Each row comes from the steps of one walk. Every step used is in the known rows, and no mark comes twice. Write the walk behind each row, first mark first.
Known rows
sopa, mogis, vomu, bifon, dadat, sagus: -0.622  -0.847  -4.931  0.275  2.874  -0.647  1.059  2.263  1.187  -0.370  3.653  -0.640  1.395  -0.537  -5.294  2.372  3.749  -4.711  -1.397  0.367
dugi, mogis, sopa, sagus, dadat, bifon: -0.577  0.112  1.553  0.404  1.874  -1.870  0.455  -1.362  0.962  -1.017  2.385  -0.980  -0.320  -0.648  -2.624  3.143  5.674  -5.117  -1.748  0.216
vomu, bifon, dadat, mogis, sopa: 0.120  -0.590  -2.395  1.159  -4.116  -2.153  1.341  0.908  0.800  -1.105  2.052  -0.395  3.769  -0.698  -3.219  3.073  4.362  -4.032  -1.349  -1.344
dadat, mogis, vomu: -1.222  0.013  -1.202  1.016  -4.911  -0.179  1.136  -0.200  0.743  0.705  2.432  -0.026  2.418  0.080  -2.621  2.276  2.675  -4.086  0.362  -0.145
sagus, dugi, mogis, sopa, bifon, dadat: 2.324  -1.380  -1.329  0.126  -2.221  -4.624  0.809  -0.902  0.554  0.804  2.304  -1.142  0.956  -0.661  -1.922  4.940  1.816  -1.975  -2.271  0.328
bifon, dadat, sagus: -0.049  -0.878  -2.514  2.624  -1.690  2.043  1.872  1.432  0.662  0.042  2.429  -1.021  2.031  -0.558  -3.186  2.426  5.776  -2.968  1.072  1.636
mogis, sopa: -0.580  -0.539  -0.749  2.243  -2.488  -0.247  -0.400  -0.117  0.407  -0.770  1.748  -0.695  1.956  -0.251  -1.258  3.233  2.932  -3.555  -0.468  -0.727
sagus, dugi, mogis: -0.784  -0.611  -0.626  0.540  -1.425  -1.665  0.887  -0.491  0.340  1.860  2.079  -0.940  1.862  -0.097  -3.586  3.250  -0.317  -2.185  0.262  1.335
dugi, bifon: -2.124  -0.643  -0.430  2.626  -2.155  0.091  1.044  -0.164  0.509  -1.015  1.317  -0.246  1.117  -0.355  -2.201  1.763  2.537  -3.150  -0.850  -0.366
dugi, mogis, vomu: -0.704  -0.661  -0.560  0.241  -3.143  -1.483  1.130  0.062  1.189  2.191  2.478  -0.518  1.234  -0.095  -3.090  2.250  1.610  -3.563  -0.755  -0.348
vomu, sagus: -1.087  -1.580  -1.010  2.873  -0.469  0.146  1.417  0.223  0.417  -2.060  2.369  -1.295  1.749  0.581  -3.762  2.448  1.569  -3.340  -0.137  -0.436
dadat, mogis, sopa, sagus: -0.216  0.587  -0.630  1.931  -3.373  2.374  0.593  -1.323  -0.581  -1.914  2.349  0.033  3.311  -0.364  -1.286  3.850  2.560  -4.432  1.118  -0.950
mogis, sopa, bifon: 0.508  -1.385  0.236  2.292  -0.985  -1.663  0.359  -1.457  0.450  -1.040  1.765  -0.963  1.607  -0.059  0.155  4.115  1.982  -3.085  -1.631  -1.503
vomu, sagus, dadat, mogis: -0.853  -1.100  -0.097  2.404  -2.520  0.884  2.111  0.250  0.572  -3.082  2.288  -1.064  1.615  0.443  -4.015  1.920  4.999  -3.880  0.418  -0.470
vomu, sagus, dugi, bifon, dadat, mogis: -0.710  -0.526  -3.063  1.438  -4.403  -1.813  2.504  0.601  0.109  -3.148  2.693  -0.414  1.868  -0.167  -5.170  2.447  3.123  -3.130  -1.251  0.734
vomu, sagus, dugi, mogis, sopa, bifon, dadat: 2.196  -1.915  -1.550  0.488  -1.622  -5.160  1.585  -0.465  0.458  -1.457  3.146  -1.551  1.366  -0.016  -3.486  4.934  1.596  -2.668  -3.218  -0.508
sagus, dugi, mogis, vomu, bifon, dadat: -0.076  -1.205  -3.761  -1.378  -0.499  -6.312  1.050  0.878  1.725  1.969  2.808  -0.626  0.981  -0.403  -5.855  3.061  0.610  -3.401  -2.789  1.829
mogis, sopa, bifon, dadat, sagus, dugi: 1.269  -0.980  -2.385  1.548  -0.141  -2.106  0.904  -0.096  0.325  -0.616  2.947  -1.214  1.842  -0.438  -1.506  5.039  4.394  -3.353  -1.807  1.592
dugi, mogis: -0.669  -0.952  0.428  1.458  -2.831  0.387  1.575  -0.218  0.589  1.840  1.785  -0.888  2.089  -0.184  -2.836  2.348  1.345  -2.374  0.625  -0.530
bifon, dadat, mogis, sopa, sagus, dugi: 1.453  0.565  -3.601  0.744  -2.886  -0.410  0.238  -0.712  -0.533  -1.997  2.675  -0.070  2.136  -0.829  -2.786  4.720  2.513  -3.232  0.680  2.071
sagus, dugi, bifon, dadat, mogis, sopa: -0.408  0.519  -2.766  0.800  -6.530  -2.444  0.697  0.328  0.064  -1.669  2.075  0.156  2.038  -0.989  -2.561  3.247  4.555  -3.299  -1.706  0.453

Which walk is each row?
-0.838  -0.938  -2.787  0.034  -1.357  -1.713  2.677  1.959  1.813  2.163  3.402  -0.765  2.920  -0.442  -5.267  2.323  4.417  -5.195  -2.159  -0.142 => dugi, mogis, vomu, bifon, dadat, sagus
0.142  -1.345  -5.156  -0.146  2.461  -3.310  0.095  1.548  1.399  -0.759  2.704  -0.381  -0.275  -0.591  -5.231  2.426  1.576  -3.099  -1.548  0.315 => sopa, mogis, vomu, bifon, dadat
0.407  -0.845  -3.482  1.088  -5.200  -1.285  2.182  1.143  1.012  -1.659  3.285  -0.496  1.619  0.171  -4.851  2.142  4.299  -3.864  -0.651  -0.161 => bifon, dadat, mogis, vomu, sagus
0.125  -0.524  -2.294  0.684  -2.057  -0.040  2.155  1.144  0.537  2.075  3.020  -1.148  2.386  -0.592  -4.562  3.202  3.635  -2.632  0.435  2.436 => bifon, dadat, sagus, dugi, mogis
-0.589  -0.233  -1.806  1.932  -6.118  0.546  2.406  0.409  0.481  -0.870  1.568  0.141  1.866  -0.911  -2.929  1.606  4.853  -2.516  0.040  -0.282 => dugi, bifon, dadat, mogis
-0.544  -0.136  -0.577  0.261  -3.180  -2.383  -0.124  -0.455  0.215  1.058  2.293  -0.840  2.185  -0.323  -2.541  4.061  0.997  -3.288  -1.055  0.168 => sagus, dugi, mogis, sopa
-0.642  -1.841  -0.707  2.798  0.987  -0.312  1.019  0.528  0.934  -3.133  2.023  -1.404  -0.327  0.455  -4.003  2.042  4.527  -3.415  -0.426  0.500 => vomu, sagus, dadat
-1.487  1.234  -1.425  1.061  -3.021  0.054  0.255  -1.639  -0.853  -2.890  2.458  0.494  2.829  -0.530  -1.834  3.976  1.382  -4.848  -0.818  0.057 => dadat, mogis, sopa, sagus, dugi, bifon
-0.759  -0.934  -4.658  0.631  -1.577  -4.845  0.851  1.080  1.089  -2.633  3.080  -0.360  -0.821  -0.032  -5.504  2.402  2.861  -3.884  -3.551  1.793 => mogis, vomu, sagus, dugi, bifon, dadat
-2.284  -0.369  -1.532  1.674  -0.812  -1.742  0.405  -0.494  0.226  -0.936  1.604  -0.267  0.864  -0.230  -2.870  2.622  0.712  -2.960  -1.182  1.558 => sagus, dugi, bifon
1.685  -1.516  -1.197  1.962  -3.459  -0.682  2.757  -0.941  0.484  -0.155  1.787  -0.697  1.913  -0.433  -1.703  3.258  3.204  -1.450  0.544  -0.202 => sopa, bifon, dadat, mogis
-0.828  -0.352  -1.715  -0.625  -1.942  -3.426  0.455  -0.288  0.927  2.349  2.730  -0.551  0.955  0.041  -3.952  3.126  -0.091  -3.337  -1.131  1.520 => sagus, dugi, mogis, vomu
-0.312  -1.352  -2.893  0.925  2.714  -0.953  -0.220  1.010  1.052  -3.292  3.163  -0.992  -2.060  0.346  -4.934  1.991  3.608  -4.015  -1.323  -0.091 => sopa, mogis, vomu, sagus, dadat
-0.270  -0.770  -5.644  -0.124  0.808  -4.009  0.141  1.403  0.568  -3.443  3.591  -0.321  -1.486  -0.224  -6.046  2.588  1.640  -3.358  -2.884  1.083 => sopa, mogis, vomu, sagus, dugi, bifon, dadat
-0.653  -0.634  -0.728  0.617  -2.409  -2.742  0.655  -0.004  0.172  -1.110  3.151  -1.301  2.716  0.327  -4.062  3.985  0.662  -4.087  -2.085  -0.926 => vomu, sagus, dugi, mogis, sopa
-1.743  -0.778  -1.319  0.413  -1.019  -2.555  1.133  0.435  1.740  -0.533  2.181  -0.279  1.368  0.052  -4.035  1.766  4.258  -5.118  -1.673  0.047 => sagus, dadat, mogis, vomu, bifon
-1.859  -0.248  -1.653  2.081  0.547  1.049  0.976  0.237  0.052  0.458  2.754  -1.107  2.879  0.094  -3.178  3.395  2.307  -3.661  0.710  2.591 => dadat, sagus, dugi
0.255  0.180  -3.756  1.187  -0.641  -2.021  -0.560  -0.462  -0.156  -3.227  2.189  0.121  -0.167  -1.082  -2.675  4.063  2.691  -3.534  -1.906  2.006 => mogis, sopa, sagus, dugi, bifon, dadat
